Every row comes from one small tree of marks. Brackets hold a mark, then the marks that hang from it, in alphabetical order. Every link used is in the known rows. Which tree was each row made from?
Known rows:
[mamape [muredev [nalo [kupu bogi [nofup talinir]]] sini]]: [-0.10  0.91  0.41 -0.17  0.97 -0.22 -0.63 -2.16 -0.63  0.93 -0.28  0.07
  0.01 -3.39  1.10 -0.28 -2.13 -1.23 -0.17  0.09  1.21  0.41 -0.82  1.42
 -0.14 -0.50 -0.59 -0.75 -1.97 -1.15]
[lupabo [mamape [muredev nalo sini]] vege]: [-2.62  1.25 -1.89  3.86  0.10  2.94 -1.65 -1.87 -2.13  0.28 -0.13 -1.85
  0.28 -2.56 -1.01  3.27 -1.40  0.91  1.14 -2.67  0.49  0.17 -2.63 -1.38
 -2.16  1.10  0.73 -1.44 -2.79 -1.94]
[bogi [kupu [nalo [muredev sini]] nofup vege]]: [ 1.19 -1.01  0.20 -1.59 -3.03  0.58 -0.32  0.86  0.65 -0.96  0.72 -0.35
  0.03  2.31  0.37 -0.65  1.07  0.35 -2.25  0.72 -1.50 -0.33  1.37 -2.20
  1.41 -0.15 -1.13  0.66  2.20  2.12]
[rorop sini]: [-0.44 -0.06 -2.90  1.75 -1.52 -1.19  0.13  1.03  2.06  2.68  2.24  0.29
 -1.17  0.44  0.66 -0.68 -4.53 -0.22 -1.58 -0.23 -2.75 -1.52 -3.32 -2.34
 -0.48  1.51  1.20 -0.06 -0.24 -0.07]
[nalo kupu [muredev sini]]: [ 2.23  1.27  0.35  1.00 -1.64 -1.73  0.66  0.08 -1.30  1.80  0.37  1.00
 -1.51 -0.96  1.86 -1.29 -2.37 -0.20 -0.59  1.15  0.82 -0.83 -2.80 -1.22
  2.42 -0.20  1.21  0.35  1.10 -2.25]
[kupu bogi nalo nofup]: [-0.06 -0.15 -1.14 -3.09  3.04 -0.24  0.09  4.32  1.23 -0.79 -0.40 -1.12
  0.35  2.93  0.16 -1.60  1.66 -0.16 -0.11 -0.63 -1.32  2.37  2.55 -0.15
  1.91 -0.81 -1.75 -0.42  0.58  3.46]
[kupu bogi [nalo muredev] vege]: [ 0.95 -0.05 -0.41 -1.87  2.49 -0.97  1.06  3.20  0.98  0.29  0.80  0.24
 -0.31  3.64 -0.55 -3.57  2.71  0.71 -0.22 -1.20 -0.44  0.78  1.76  1.02
  0.63 -1.29  0.60  1.03  0.91  1.85]
[mamape [muredev [nalo kupu]]]: [-0.41  1.28 -1.10  0.94  0.58 -0.49 -1.98 -2.24 -0.48  1.65 -0.21  0.40
 -0.94 -2.37  2.96  0.08 -2.85 -0.30  0.25 -0.37 -0.44 -1.19 -2.82 -0.24
 -0.79  0.19 -0.04 -1.21 -1.85 -1.49]
[kupu bogi [nalo muredev] nofup vege]: [ 1.46 -0.92  0.92 -3.53  3.06 -0.01  1.13  5.16  1.17 -0.38  0.32 -0.35
  0.47  3.78 -1.27 -2.89  4.69  0.56  0.22 -1.46  0.44  2.12  3.41  1.07
  2.14 -1.82 -0.84  0.60  1.24  3.51]
[kupu bogi nalo [nofup talinir] vege]: [-0.18 -1.16  1.53 -3.05  2.99  0.51  1.48  3.70  1.96 -1.92  0.37 -1.00
  1.47  4.28 -2.57 -1.94  4.32 -0.19 -0.07 -1.25  0.21  1.71  4.70  1.34
 -0.18 -0.95 -0.90  0.85  2.21  4.27]
[mamape [muredev [nalo kupu] sini]]: [-0.33  1.24 -0.65  0.83  0.06 -0.08 -1.23 -3.46 -0.84  1.56 -0.42  0.28
 -0.50 -3.59  1.81  0.43 -3.41 -0.71 -0.78  0.00  0.60 -0.20 -2.38  0.81
  0.32 -0.09 -0.08 -1.02 -2.76 -1.78]
[bogi [kupu [nalo [muredev mamape sini]] nofup vege]]: [ 0.92 -1.37  0.40 -1.83 -3.15  0.65 -0.45  0.45  0.52 -1.02  0.58 -0.30
  0.22  1.46  0.16 -0.13  1.24  0.51 -1.60  1.18 -1.15 -0.28  1.59 -1.47
  1.10  0.02 -0.97  0.67  1.75  1.56]
[lupabo [mamape [muredev sini]] vege]: [-2.57  1.42 -1.21  4.09 -0.43  3.04 -1.69 -0.76 -2.45  0.26  0.52 -1.86
  0.48 -1.70 -1.35  3.56 -2.02  1.13  1.26 -3.11  0.30  0.30 -3.34 -2.03
 -2.54  0.74  1.01 -0.86 -2.46 -1.93]
[mamape [muredev sini]]: [-0.69  1.19 -0.43  1.69 -0.63  0.66 -1.27 -2.22 -0.80  1.32  0.55 -0.03
 -0.01 -2.09  0.98  1.13 -4.88 -0.28 -0.94 -0.88 -0.33  0.26 -3.57 -0.37
 -0.50 -0.39  0.27  0.37 -3.14 -1.42]
[muredev mamape [nalo kupu] sini]: [-0.75 -0.50 -1.17 -0.45 -1.29 -0.17  0.07 -5.67  0.05  0.26 -1.90  0.10
 -0.05 -5.20 -0.11  1.98 -2.02 -1.15 -0.16  3.30  0.84  0.11 -0.07  2.98
  1.16  1.83  0.26 -1.36 -3.08 -2.41]
[nofup [kupu nalo vege] talinir]: [-1.07 -0.35  1.54  2.11  0.01 -1.36  1.42 -0.75  0.75 -2.85 -0.09  2.35
  0.22  3.83 -1.17  0.09  1.14 -0.48 -0.81  0.01 -0.90 -1.72  1.72 -0.45
 -4.00 -0.02  0.42  2.12  4.00  0.44]
[kupu vege]: [-0.85 -0.40 -0.53  0.82 -1.41  1.48  0.08 -1.13  1.36 -0.17  0.86 -0.41
  0.43  2.32 -0.91  0.93 -1.89  0.36 -1.06 -0.93 -2.06 -0.49 -1.66 -1.01
 -0.86  0.79  0.73  0.66 -0.82  1.25]
[lupabo mamape]: [-1.91  1.18 -2.86  3.53 -1.23  0.33 -0.73  0.57 -0.14  0.27  0.28 -1.26
 -0.16  0.86  0.92  1.96 -2.44  0.94  0.66 -0.25 -2.36 -0.91 -2.77 -3.39
 -1.36  0.89  0.20 -1.14 -1.24 -0.61]
[bogi [kupu [nalo [muredev mamape]] [nofup talinir] vege]]: [ 0.88 -1.45  0.94 -1.22 -2.91  0.04 -0.30  0.97  0.79 -1.29  0.84 -0.29
  0.13  2.25  0.28 -0.51  1.75  0.39 -0.91  1.22 -1.21 -1.42  2.01 -1.80
 -0.57  0.33 -0.59  1.16  3.38  1.59]
[lupabo [mamape [muredev [nalo [kupu bogi]] sini]] vege]: [-2.22  1.50 -1.16  2.65  0.59  2.25 -1.41 -0.90 -2.42  0.24  0.08 -1.65
  0.21 -2.66 -0.96  2.27 -0.53  0.68  1.70 -2.55  0.92  0.57 -1.96 -0.60
 -2.12  0.57  0.39 -1.78 -2.18 -1.99]
[lupabo [mamape [muredev [nalo kupu] sini]] vege]: [-2.34  1.44 -1.41  3.58 -0.06  2.58 -1.64 -1.57 -2.46  0.41 -0.13 -1.69
  0.08 -2.80 -0.74  3.11 -0.92  0.84  1.34 -2.51  1.01  0.04 -2.57 -1.18
 -1.95  0.87  0.72 -1.86 -2.11 -2.08]
[muredev mamape nalo]: [-1.28 -0.78 -2.76  0.32 -0.38 -0.17 -0.94 -4.20  1.11  0.28 -1.52 -0.05
 -0.20 -3.02  1.00  2.07 -2.22 -0.39  0.99  2.41 -1.70 -1.06 -0.82  1.17
 -0.68  2.42  0.32 -1.13 -3.05 -1.61]

Which tree is each row?
[ 2.42 -0.66  3.54 -2.24  0.17 -1.65  1.07  3.19 -0.45  0.35  0.77  0.94
  0.00 -0.11 -0.20 -1.75  2.55 -0.05  2.91  0.88  2.06 -0.25  0.94  1.84
  0.03 -0.88  0.44  0.77  2.48 -1.07]
[nalo [kupu bogi [nofup talinir] vege] [muredev mamape]]
[ 2.71  0.73  1.97 -1.38  0.57 -2.42  0.98  4.26 -0.68  0.76  0.71  0.70
 -0.84  0.90  1.73 -3.01  0.48 -0.55  1.58  0.59  0.68 -0.42 -0.30 -0.73
  1.12 -1.01 -0.07  0.54  3.33 -0.63]
[nalo [kupu bogi [nofup talinir]] muredev]
[-0.28  0.59 -1.96  0.21 -0.87 -0.18  0.57 -4.48  0.35  0.44 -1.37 -0.06
 -0.46 -2.75  0.56  0.23 -2.63 -1.33 -2.19  1.95 -0.20  0.00 -0.66  0.68
  2.15  1.30 -0.13 -1.41 -1.69 -0.77]
[muredev [nalo kupu] sini]
[-1.30 -0.87 -2.25  0.17 -1.00  0.55  0.16 -6.04  0.57  0.13 -1.85 -0.10
  0.38 -4.80 -0.68  2.55 -2.92 -1.07 -0.47  3.01 -0.23  0.34 -0.25  2.65
  0.67  2.06  0.36 -0.71 -4.42 -2.10]
[muredev mamape nalo sini]
[-1.87  1.50 -1.57  3.62 -0.80  0.67 -1.25 -0.38 -1.29  0.96  0.41 -1.05
  0.06 -1.43  0.87  2.16 -2.98  0.76  0.64 -0.98 -0.50 -0.19 -3.23 -2.02
 -1.54 -0.19  0.11 -1.01 -2.82 -1.74]
[lupabo [mamape [muredev sini]]]
[ 0.86 -1.59  0.99 -1.31  0.88  0.99  0.77  1.32  0.67 -0.11 -0.54 -0.24
  0.61  1.36 -1.96  0.55  3.57  0.96 -0.36 -0.31  1.80  1.31  2.27  1.03
  2.79 -0.58  0.12  0.88  0.04  2.17]
[kupu [nalo [muredev mamape sini]] nofup vege]
[ 1.38 -0.94  1.93 -2.74  3.22 -0.59  1.88  4.94  1.34 -0.88  0.58 -0.31
  0.78  4.02 -1.91 -3.18  5.01  0.09  0.56 -1.15  0.98  1.22  4.25  1.16
  0.57 -1.57 -0.31  1.44  2.91  3.28]
[kupu bogi [nalo muredev] [nofup talinir] vege]
[-0.36  0.93 -0.12  0.63 -0.07  0.39 -1.03 -3.69 -0.60  1.38 -0.17  0.31
 -0.30 -3.23  1.10  0.54 -2.53 -0.57 -0.92 -0.36  0.96 -0.06 -2.00  1.23
  0.13 -0.24  0.05 -0.85 -2.79 -1.33]
[mamape [muredev [nalo [kupu vege]] sini]]
[-0.70  0.97 -1.40  1.28  0.25  0.39 -1.27 -3.77 -0.42  1.46 -0.41  0.07
 -0.27 -3.34  1.33  0.68 -4.04 -0.65 -1.10 -0.21 -0.10  0.05 -2.54  0.49
 -0.10  0.08 -0.04 -0.55 -3.84 -1.52]
[mamape [muredev nalo sini]]
[-2.17  1.18 -0.93  2.98  0.14  2.88 -1.63 -0.97 -2.44  0.13 -0.32 -1.92
  0.35 -2.70 -1.00  3.47 -0.28  0.79  1.48 -2.60  1.22  0.48 -1.96 -1.21
 -1.46  0.73  0.19 -1.97 -2.02 -1.61]
[lupabo [mamape [muredev [nalo [kupu nofup]] sini]] vege]
[-0.50 -1.24  0.98 -0.44  1.22  1.07  0.84  1.48  1.83 -1.43 -0.15 -1.00
  1.07  3.93 -2.12  0.42  3.15  0.28 -1.01 -1.06  0.22  0.24  2.96 -0.51
  0.28  0.20 -0.10  0.83  2.36  3.90]
[kupu nalo [nofup talinir] vege]
[ 2.69  0.09  3.13 -1.82  0.37 -1.64  1.40  4.01 -0.27  0.39  1.11  0.79
 -0.28  1.67  0.25 -2.98  2.17 -0.22  1.43 -0.17  1.31 -0.23  0.59  0.15
  0.79 -1.26  0.19  0.78  3.42  0.17]
[nalo [kupu bogi [nofup talinir] vege] muredev]
[ 1.78  0.53  0.90  0.56 -1.98 -1.82  0.39 -0.72 -1.50  1.74  0.01  1.25
 -1.17 -2.58  1.33 -0.08 -1.95  0.00  0.84  2.07  1.55 -0.76 -2.40  0.39
  1.80  0.17  1.48  0.39  0.22 -3.42]
[nalo kupu [muredev mamape sini]]
[ 1.13 -0.99 -0.02 -1.56 -2.80  0.39 -0.68  1.52  0.80 -0.92  0.85 -0.47
 -0.20  2.81  0.92 -0.87  1.23  0.61 -1.71  0.50 -1.98 -0.81  1.18 -2.68
  0.94 -0.10 -1.14  0.59  2.68  2.30]
[bogi [kupu [nalo muredev] nofup vege]]
[-0.40 -1.33  1.88 -0.06 -0.63  1.76  0.95  0.61  1.77 -1.42  0.50 -0.71
  1.56  2.78 -2.24  1.34  0.37 -0.20 -0.46 -0.89 -0.71 -0.08  0.88 -0.95
 -0.85  0.49 -0.20  1.00  1.07  2.60]
[kupu [nofup talinir] vege]
[ 0.04 -0.27  1.74  2.22  0.31 -2.06  1.63  0.05  0.31 -2.23  0.09  2.96
 -0.27  3.66 -0.77 -0.90  1.67 -0.26 -0.47  0.13 -0.30 -2.06  1.45 -0.63
 -3.51 -0.46  0.83  2.60  4.43 -0.27]
[nofup [kupu [nalo muredev] vege] talinir]
[ 0.58 -0.11 -0.95  0.66  0.70 -0.29  0.38  0.90  0.87  0.77  0.39  0.21
 -0.78  3.27 -0.16 -1.29  1.67  1.25 -1.14 -1.05 -0.37 -0.67  0.06 -0.87
  1.09 -0.11  1.47  1.02  1.08  1.54]
[kupu [nalo muredev] vege]
[ 0.10 -0.54 -0.09 -0.41 -4.04  0.25 -0.82  0.21  0.87 -1.51  1.07 -0.85
  0.29  1.58  1.41  0.38 -2.53 -0.63 -1.51  1.46 -3.51 -1.42 -0.28 -3.64
 -1.18  1.03 -1.36  0.52  2.47  1.04]
[bogi [kupu [nofup talinir]]]
[-1.67  1.36 -1.46  2.85 -0.09  0.24 -1.55 -0.44 -0.92  1.01  0.08 -0.79
 -0.28 -1.32  1.40  1.40 -0.75  0.93  1.50 -0.94 -0.26 -1.18 -2.25 -1.37
 -1.87 -0.08  0.02 -1.99 -1.85 -1.16]
[lupabo [mamape [muredev [nalo [kupu vege]]]]]
[-0.95  0.28  0.38  2.57  0.19 -2.26  0.98 -0.44  0.37 -2.48 -0.42  2.39
 -0.35  3.12  0.28  0.02 -0.47 -0.76 -0.75  0.72 -1.39 -1.92  0.78 -1.48
 -3.80  0.22  0.14  1.85  3.93 -0.36]
[nofup [kupu nalo] talinir]
[-2.06  1.23 -1.00  2.19  1.06  2.30 -1.93  0.79 -2.14  0.08  0.01 -1.83
  0.25 -1.65 -0.32  2.35  0.49  0.97  2.60 -2.95  0.58  0.27 -1.69 -1.24
 -2.27  0.49 -0.05 -2.10 -1.37 -1.11]
[lupabo [mamape [muredev [nalo [kupu bogi nofup]]]] vege]
[ 1.28 -0.51 -0.35 -3.11  3.11 -1.21  0.21  4.87  0.49  0.16 -0.43 -0.19
 -0.10  1.43  0.49 -2.07  2.70  0.19  1.47  0.22  0.07  1.84  2.47  0.79
  2.14 -1.18 -0.94  0.15  0.64  1.53]
[kupu bogi [nalo [muredev mamape]] nofup]
[-0.81 -0.45 -1.74 -0.27 -0.72 -0.89 -0.97 -3.72  0.55  0.59 -1.50  0.20
 -0.68 -3.40  1.49  1.63 -1.27 -0.44  1.39  2.73 -0.55 -1.28 -0.66  1.55
 -0.18  2.12  0.29 -1.73 -1.63 -1.98]
[muredev mamape [nalo kupu]]
[ 0.88 -0.65 -0.89 -0.64  1.33 -0.57 -0.44  2.60  0.37  0.56 -0.98 -0.22
 -0.54  1.14  1.07  0.33  1.66  0.70  0.59  0.40  0.17  0.34  0.70 -1.05
  2.58  0.03 -0.18  0.21  0.82  1.13]
[kupu [nalo [muredev mamape]] nofup]
[ 0.06 -0.33  1.96  2.18  0.14 -1.82  2.03 -0.65  0.17 -2.27 -0.08  2.89
  0.02  3.05 -1.28 -0.65  1.43 -0.42 -0.90  0.34  0.22 -1.66  1.70 -0.06
 -2.96 -0.57  0.80  2.72  3.92 -0.43]
[nofup [kupu [nalo [muredev sini]] vege] talinir]
[-0.25  1.29 -0.50 -0.03  0.67 -0.29 -1.03 -2.79 -0.80  1.41 -0.24  0.34
 -0.36 -3.53  1.56 -0.34 -3.00 -0.85 -0.41 -0.04  0.63  0.33 -1.82  1.39
  0.10 -0.46 -0.34 -0.97 -2.85 -1.58]
[mamape [muredev [nalo [kupu bogi]] sini]]
[ 1.41 -1.03  2.09 -2.78  2.93 -0.29  2.34  4.04  1.06 -1.02  0.39 -0.30
  1.08  3.19 -2.68 -2.95  4.72 -0.30 -0.23 -0.81  1.80  1.93  4.55  1.90
  1.20 -1.69 -0.39  1.65  2.14  3.00]
[kupu bogi [nalo [muredev sini]] [nofup talinir] vege]
[ 1.00 -0.78 -0.73 -1.27 -3.10 -0.18 -0.90  0.69  0.19 -0.57  0.21 -0.40
 -0.37  0.64  1.59 -0.12 -0.39  0.16 -1.38  1.85 -1.82 -0.48  0.73 -2.31
  1.40  0.35 -1.23  0.42  1.77  0.72]
[bogi [kupu [nalo [muredev mamape sini]] nofup]]
[-0.60 -0.91 -0.17 -1.98 -0.62  0.09  0.73 -4.63  0.40 -0.18 -1.36  0.16
  0.57 -4.45 -1.40  0.95 -0.36 -1.12  0.25  2.80  1.27  0.92  1.38  4.49
  0.73  1.08  0.03 -1.23 -3.13 -1.65]
[muredev mamape [nalo [kupu bogi vege]] sini]
[-0.13  0.27 -1.44 -1.26  0.52 -0.63  0.11 -1.61  1.11  0.15 -0.53  0.01
 -0.48 -0.24  0.85 -1.25 -0.25 -0.76 -0.34  0.76 -1.33 -0.53  0.25  0.79
  0.31  0.88 -0.28 -1.50 -0.43  0.37]
[muredev [nalo [kupu bogi vege]]]
[ 2.20 -0.74  2.91 -1.07 -1.63 -0.25  0.91  0.35 -0.90  0.91 -0.02  0.87
 -0.05 -1.67 -0.52  0.46  1.03  0.21  0.92  1.22  2.76  0.35 -0.35  1.47
  2.51 -0.39  0.67  0.48  0.39 -1.36]
[nalo [kupu nofup vege] [muredev mamape sini]]
[ 1.23 -1.47  1.47 -3.86  2.60  0.29  1.44  3.59  0.88 -0.58 -0.11 -0.29
  0.98  1.78 -2.42 -1.77  4.59  0.40  0.59 -0.47  1.62  2.83  4.03  2.81
  2.34 -1.68 -0.67  0.83 -0.11  2.49]
[kupu bogi [nalo [muredev mamape sini]] nofup vege]
[ 0.48 -0.08  0.74 -0.66  1.27 -1.68  1.06  1.94  0.22 -1.76  0.02  2.79
 -0.39  3.57 -0.12 -1.93  1.90  0.15 -0.27 -0.49 -1.14  0.18  1.35  0.57
 -1.56 -1.59 -0.49  1.49  1.96  0.36]
[nofup [kupu bogi [nalo muredev] vege]]
[ 2.39 -0.69  3.25 -2.82 -0.39 -0.67  1.31  2.00 -0.85  0.53  0.29  0.94
  0.22 -1.44 -0.95 -1.18  1.86 -0.04  1.55  1.10  2.64  1.40  0.83  2.72
  2.16 -1.25  0.10  0.47  0.31 -1.10]
[nalo [kupu bogi nofup vege] [muredev mamape sini]]
[-0.08  0.68  0.51 -0.79  0.82  0.53 -0.79 -2.19 -0.52  0.94 -0.24  0.14
  0.17 -3.01  0.64 -0.14 -1.57 -0.75 -0.37 -0.48  1.27  0.89 -0.82  1.90
  0.42 -0.81 -0.77 -0.97 -2.81 -0.63]
[mamape [muredev [nalo [kupu bogi nofup vege]] sini]]
